Every row comes from one small tree of marks. Brackets hold a mark, then the marks that hang from it, in alphabetical order. Every link used is in the known rows. Which tree was each row made from?
Known rows
(zavofud (dasod sono)): [ -7.0  19.0  -4.0 -14.8  74.7   5.1   0.4  18.9  15.5 -31.3  13.5  32.8
 -28.2 -14.3  20.7 -11.4  31.6  21.3   8.6 -15.4  -9.9]
(bibu (gako sono (tegoz zavofud))): [-24.7   4.5  37.9 -17.9  -2.4  -7.4  37.8   4.6   2.6  -0.5  24.8  28.0
  26.4   4.9 -35.5  -8.9  22.0   9.3  25.8   4.4   3.7]
(zavofud bibu (dasod sono) (tegoz gako)): [ 28.3  54.5 -34.1   8.2  11.0   8.0 -20.2  48.6 -23.8  -6.4 -53.0   0.7
  22.5   4.2 -20.9 -10.8   3.8  13.4  16.1   4.8  23.2]
(dasod (bibu (gako (tegoz zavofud))) sono tose): [  2.7 -31.9   6.2  49.6  37.6  14.1 -21.3 -36.3  25.7  16.3   9.9  40.2
 -30.3  56.3   8.0  14.5 -49.3   1.1   9.1  -6.8  -3.4]
(gako sono (tegoz (zavofud bibu dasod))): [  8.9 -18.9 -26.3 -24.9  -1.8   6.7   3.7  46.4 -30.1  54.1  -8.1  24.8
  61.3   3.2 -33.8  -8.6  19.8   3.2  -0.2  43.1  -2.5]
(bibu (gako (tegoz zavofud))): [-16.9  -1.9  40.3 -15.5 -10.3 -17.9  54.0 -12.2  22.9 -18.6  16.2  25.9
   3.1 -10.7 -17.1   2.1  13.5  16.7  39.7  -8.7   4.9]
(gako tegoz): [-36.4 -21.8  13.0 -14.6 -21.4 -36.7  21.9  -9.6   6.2  25.4   1.6  34.6
 -16.3 -32.5  17.6  17.1  38.2 -18.9  11.6  -2.4 -18.4]
(tose (gako sono (tegoz zavofud))): [-34.3  -8.8  24.2 -15.8 -30.2  -3.6  28.6  -6.3  -6.2  11.1   2.1 -23.3
  -7.8 -35.4  -8.1  10.6  15.9  18.4 -31.5   4.8 -20.5]
(gako sono (tegoz (zavofud bibu tose))): [ -0.9 -19.6 -29.6 -25.8 -25.3   2.5  17.4  32.6 -20.0  72.1  -0.6   8.8
  55.4   0.5 -17.4 -26.1  27.8 -27.8  -7.3  25.8  -1.3]
(tose gako): [-39.3   8.2  34.7 -25.7  -8.1 -17.4  32.4 -20.5  21.0 -47.2  27.7 -17.7
 -54.4 -60.0  31.3  28.6  23.6  10.6 -22.6 -33.4 -27.2]
(tegoz (gako sono) (zavofud bibu tose)): [ 13.6   2.4  -8.5 -24.5 -23.5  22.2  44.0  55.1 -14.8  10.5  23.3 -34.6
  49.2  11.2  11.4 -65.3 -14.5   8.7  17.5 -11.9  -9.7]
(dasod gako sono tose): [ 16.4  -2.7  36.5  25.8  44.8  25.6 -15.3 -52.5 -15.4 -22.4   3.9 -12.8
 -53.9  18.1  21.8 -11.1  -1.1  -2.2 -10.5 -10.2  -0.8]
(zavofud bibu (tose (gako sono tegoz))): [ 22.1  31.2 -40.8 -24.5 -42.4 -10.9  -1.3   8.4   2.6   0.9 -14.7 -30.5
  -8.8 -46.8  -8.1  -1.4  12.6 -66.1 -33.3 -10.9  13.8]
(zavofud bibu tose): [ 26.1  18.0 -48.9 -42.0  -6.1 -14.6  15.4  19.6  21.8  -6.0  18.9   2.3
  -4.5 -37.6  30.7 -12.1  29.7 -66.9  -3.0 -30.7   9.5]
(tose (gako sono (tegoz (zavofud bibu dasod)))): [ -5.6   3.0   2.9 -15.8 -23.1   4.0  13.3   9.0 -13.8  -3.0 -13.2 -23.8
   2.2 -34.6 -24.5  16.7   6.1  17.9 -30.2  18.7  -7.8]
(gako sono tegoz): [-47.4 -11.1   9.6 -18.3 -11.2 -20.9  -1.8  15.0 -21.2  52.1  14.5  38.4
  19.6 -11.5 -10.4   2.0  48.3 -31.1 -10.7  13.9 -21.4]
(dasod bibu (gako (tegoz zavofud)) sono tose): [ 22.9 -50.6  16.5  71.9   9.5  15.9 -43.0 -44.3  -5.0  29.5 -44.5   3.9
 -30.0  53.9   3.1   7.2 -68.7  20.7 -20.3  10.9  -1.7]
(bibu (gako sono (tegoz (zavofud tose)))): [-17.7  10.6  29.7 -16.1  -9.1  -6.1  36.2   0.2   7.1  -2.2  21.2  14.4
  21.8   4.2 -32.2 -20.0  19.3  -3.7  23.3   0.0  10.6]
(dasod bibu (gako tegoz) tose): [ 19.8 -45.4  22.3  55.0 -24.9 -17.3 -58.7 -57.7  -9.7 -15.0 -27.8  -0.8
 -38.5  20.6   7.8  57.2 -64.6  -4.7 -10.0  16.4  -5.8]
(zavofud bibu tegoz (tose (gako sono))): [ 16.5  44.4 -47.9 -23.6 -53.2  -4.8  -2.2   5.9  -8.0  19.3 -27.1 -54.9
  14.4 -37.3  -1.9   3.1  30.6 -57.7 -36.5 -12.7  28.3]
(bibu (gako sono)): [-37.1  27.7  44.6 -31.3  28.1 -10.9  25.1   8.1  10.9 -40.2  58.8  37.5
   5.9  -3.9 -16.3  -3.4  36.8  -6.9  17.3 -22.6  -2.7]
(bibu (gako sono (tegoz (zavofud dasod tose)))): [ -4.4  19.1  22.6 -14.9  -0.2  -1.0  26.0   3.4   5.6 -16.5  12.9  10.0
  20.3   3.9 -40.5 -18.6  12.6   5.3  27.9   9.7  15.2]
(gako sono (tegoz (zavofud tose))): [-21.9 -28.2  -8.9 -21.8 -21.2  -0.1  26.0  16.1 -13.0  69.0   9.6   4.6
  38.5  -1.1  -4.6 -30.1  33.8 -16.4  -4.4  20.3 -10.0]
(gako (tegoz (zavofud dasod))): [ -3.1 -34.6  -3.0 -14.4  -7.7  -8.7  36.2   4.6   5.0  20.8 -11.1  16.0
   9.2 -18.6   7.7   2.2  16.8  26.6  23.9  20.1  -8.4]

Which tree is each row?
[-32.4 -36.1   3.7 -23.1 -11.8  -2.3  27.5  23.6 -21.3  69.5  14.1  24.3
  46.2   2.3 -10.8 -14.6  36.7   2.4  -3.4  24.3 -20.3] => (gako sono (tegoz zavofud))
[ 11.9  36.7 -32.5  13.2  -3.3  -9.0 -37.5  -5.1  19.3 -21.7 -27.2 -20.6
   2.7   5.5  -2.1   2.4  -5.6  -8.4   7.0  -5.6  34.2] => (zavofud (dasod (bibu (gako sono))) tegoz tose)
[ 14.6 -16.3  -6.6 -47.5  19.1  12.1  57.3  41.8   6.2   7.0  38.8  20.3
  51.6   0.1  -4.4 -13.8  16.5  23.0  20.2  -4.8   0.3] => (tegoz (zavofud (bibu (gako sono))))
[  3.8 -25.0  14.0  -3.7  -3.5  19.4   5.6 -48.6 -16.2  -9.4  31.0 -32.4
 -29.0 -14.7  18.7  33.3   0.3  -7.2  -8.9  21.5 -17.1] => (dasod (tose (gako sono (tegoz zavofud))))
[-33.8  30.3   3.5  -5.4 -51.2 -10.2  14.2  -5.6  -8.4  18.0   1.3 -46.6
   3.5 -10.1  32.5 -38.6  34.2 -32.5   5.1 -26.3   4.0] => (zavofud (tegoz (gako sono)) tose)
[-16.3  37.0   7.1   1.3   0.1   0.4 -14.8  21.3 -29.0 -22.2 -14.5 -18.2
  17.9  -2.9   0.0  -3.4  20.7  30.3  22.1  10.5   1.7] => (zavofud dasod (tegoz (gako sono)))
[ 33.9  12.9 -16.3  23.8  -9.4 -19.5 -47.5 -13.8  18.8 -49.9 -48.6 -22.8
 -34.8 -12.1   3.5   1.3 -36.9  -1.2  -4.8  -1.9  18.5] => (zavofud (dasod bibu (gako tegoz)) tose)
[  1.3  39.8 -26.6  41.7  -5.9   0.1 -35.7   5.1  13.9  -5.5 -52.6 -32.3
 -21.4  16.5  22.7 -34.8 -21.9   7.4   5.7 -22.1  18.0] => (zavofud (dasod bibu sono) (tegoz gako) tose)
[ -7.6 -46.8  28.2  33.1 -36.9 -32.8 -17.2  -6.9   7.9  10.8 -42.1  15.4
  -3.2  10.4  -3.3  22.9 -46.6  36.9 -15.0  -2.8  -9.4] => (dasod bibu (gako (tegoz zavofud)))
[ 60.1  80.5 -59.2  -0.8  12.0  13.0 -15.8  15.7  10.3 -21.5 -54.1 -20.6
  11.6  -0.6 -34.4 -24.7  12.0 -29.4  14.3  -4.6  65.8] => (zavofud (bibu gako) (dasod sono) tegoz tose)
[ 23.1  52.8 -38.3 -24.1 -35.2  -8.6   3.0  11.9   0.8  12.6 -10.1 -17.0
  38.8  -9.1 -22.2 -12.1  34.6 -65.2   2.3 -12.3  46.4] => (zavofud (bibu (gako sono)) tegoz tose)
[-26.5 -18.8  29.4  57.6  -2.3 -26.6 -41.0  -4.8  10.7  29.7 -59.0  39.3
 -33.5  25.1  -7.8  -3.7 -34.7  14.5 -36.5 -22.0  -8.1] => (dasod bibu (gako tegoz) sono)
[ 10.0 -31.5  -2.3 -19.8  37.8   8.3  34.1  23.3  28.6 -24.3  24.1  16.9
  19.7   5.8  16.6   1.6 -13.5  66.4  27.2  -3.2  -8.1] => (tegoz (zavofud (dasod (bibu gako))))
[ 28.0  42.2 -32.7 -26.2 -21.9 -13.0   4.9  16.8  10.5  -7.5   2.2   5.4
  15.2 -17.0 -27.3 -17.5  15.4 -72.8   5.8 -10.7  31.4] => (zavofud (bibu (gako sono tegoz)) tose)
[-44.6   7.8  28.9 -12.2 -30.7 -17.1   9.3 -11.1  -8.7  -3.0   3.0 -13.6
 -27.6 -45.6  -8.0  23.2  25.0  -5.0 -36.1  -2.1 -22.0] => (tose (gako sono tegoz))
[ 17.0  -8.8  38.0   3.3  18.9  17.3 -27.6 -42.9 -39.7 -37.3  29.9 -23.0
 -18.0   8.3   8.5  15.4   1.9 -10.9  -9.3  13.1  -5.0] => (dasod (gako sono) tose)
[ 11.3 -27.2  23.4  59.4  37.7  11.1 -55.8 -42.3   3.1  -9.2 -10.4  13.0
 -52.3  45.9  23.1  14.2 -54.0   6.6 -28.1 -16.3  -8.1] => (dasod bibu gako sono tose)
[-11.7 -31.2   1.5  54.0  17.7   6.4 -40.1 -47.2  17.1  14.4  -6.2  10.6
 -69.7  21.1  29.0  37.9 -47.7  -7.3 -34.0 -10.4 -23.1] => (dasod bibu sono (tose (gako tegoz)))
[-36.5  23.2  41.8 -15.4  -2.3 -21.2  17.9  -1.6   2.4 -14.0  24.8  37.9
   7.4  -4.9 -35.6   1.9  30.9 -14.4  18.3  -2.6   2.3] => (bibu (gako sono tegoz))
[ 17.6  15.8 -16.4  38.7  42.5  14.9 -46.4 -22.9   5.8 -16.4 -24.2   9.5
 -15.0  35.5  -1.6  30.5 -18.5  20.2  16.1  10.5  21.9] => (zavofud (dasod (bibu gako) sono tose) tegoz)
[ 26.6   5.4  -7.1 -22.3  12.5  29.4  23.4  74.1 -30.1 -17.6  12.8 -13.9
  60.2  16.2 -12.1 -40.2 -23.8  54.2  28.1  14.4 -11.1] => (tegoz (gako sono) (zavofud bibu dasod))
[-20.0  19.5  -3.1  22.9  -3.8 -11.3 -41.7  30.1 -16.8 -11.4 -23.9  -1.2
  18.5  16.5  -0.9  15.5 -16.1  36.1   9.7   7.4  -3.7] => (zavofud (dasod bibu) (tegoz (gako sono)))
[ 20.3  -6.7 -13.1  18.2  28.9   4.8 -53.5 -19.7  -1.1 -48.4   2.2  -1.6
 -33.3  -4.0   7.2  55.6 -37.2  14.0  -5.7  23.0 -10.2] => (zavofud (dasod bibu (tose (gako sono tegoz))))
[ 25.0 -13.7 -29.5 -42.9  -9.4  19.1  51.2  24.2  14.2  10.8  19.5 -32.9
  25.5 -22.7  18.3 -25.0  10.0   2.2 -10.0 -12.4   0.0] => (tegoz (zavofud bibu (tose (gako sono))))
[-17.7  -7.8  18.6 -19.0 -18.9  21.1  54.9  32.8  -7.6   4.4  37.3 -41.0
  28.0  11.0  31.7 -73.0  -3.5  27.3  21.0 -19.0 -22.1] => (tegoz (gako sono) (zavofud tose))
[  4.8 -40.1   8.5  28.3   8.5   1.1 -28.2 -32.5   7.7  -2.3  31.0  28.2
  -2.6  41.9   0.5  44.8 -48.7  -5.2  14.3  14.0  -8.1] => (dasod (bibu (gako sono (tegoz zavofud))) tose)
[ -1.2 -38.3 -15.0  -2.2   3.6  11.0  -9.1  18.0 -24.4  50.1   2.3  18.9
  41.0  19.6 -16.3   2.3  -0.2  11.0   1.6  44.2 -11.6] => (gako sono (tegoz (zavofud (dasod bibu tose))))
[ 49.8   6.3 -44.9 -26.1  23.1  33.2  35.7  27.2  20.4 -13.2  -9.1 -34.2
   8.7 -17.4  10.7 -36.7  -6.4  26.4  -2.5  -6.4  14.4] => (tegoz (zavofud bibu (dasod sono) (tose gako)))
[ 16.1  25.6 -10.7  18.3  33.7  27.0 -20.1 -35.2 -11.0 -22.6 -23.6 -32.3
 -33.1  -5.0  11.4  21.4  14.1  20.3  -0.7  15.6  16.7] => (zavofud (dasod sono (tose gako)) tegoz)
[ -5.8 -38.2   6.6  23.0   5.3  -5.7 -31.6 -49.2  18.7 -35.1  35.0  -4.2
 -59.1  -2.1  48.0  71.0 -46.3  -3.2 -19.7 -11.2 -29.1] => (dasod bibu (tose gako))
[ -5.3 -15.3  12.1  40.7  57.6  10.1 -28.7 -35.6  31.2  -9.8  33.0  47.0
 -47.3  48.0  21.5  18.4 -38.8  -9.0   3.8 -26.3  -8.9] => (dasod (bibu gako) sono tose)
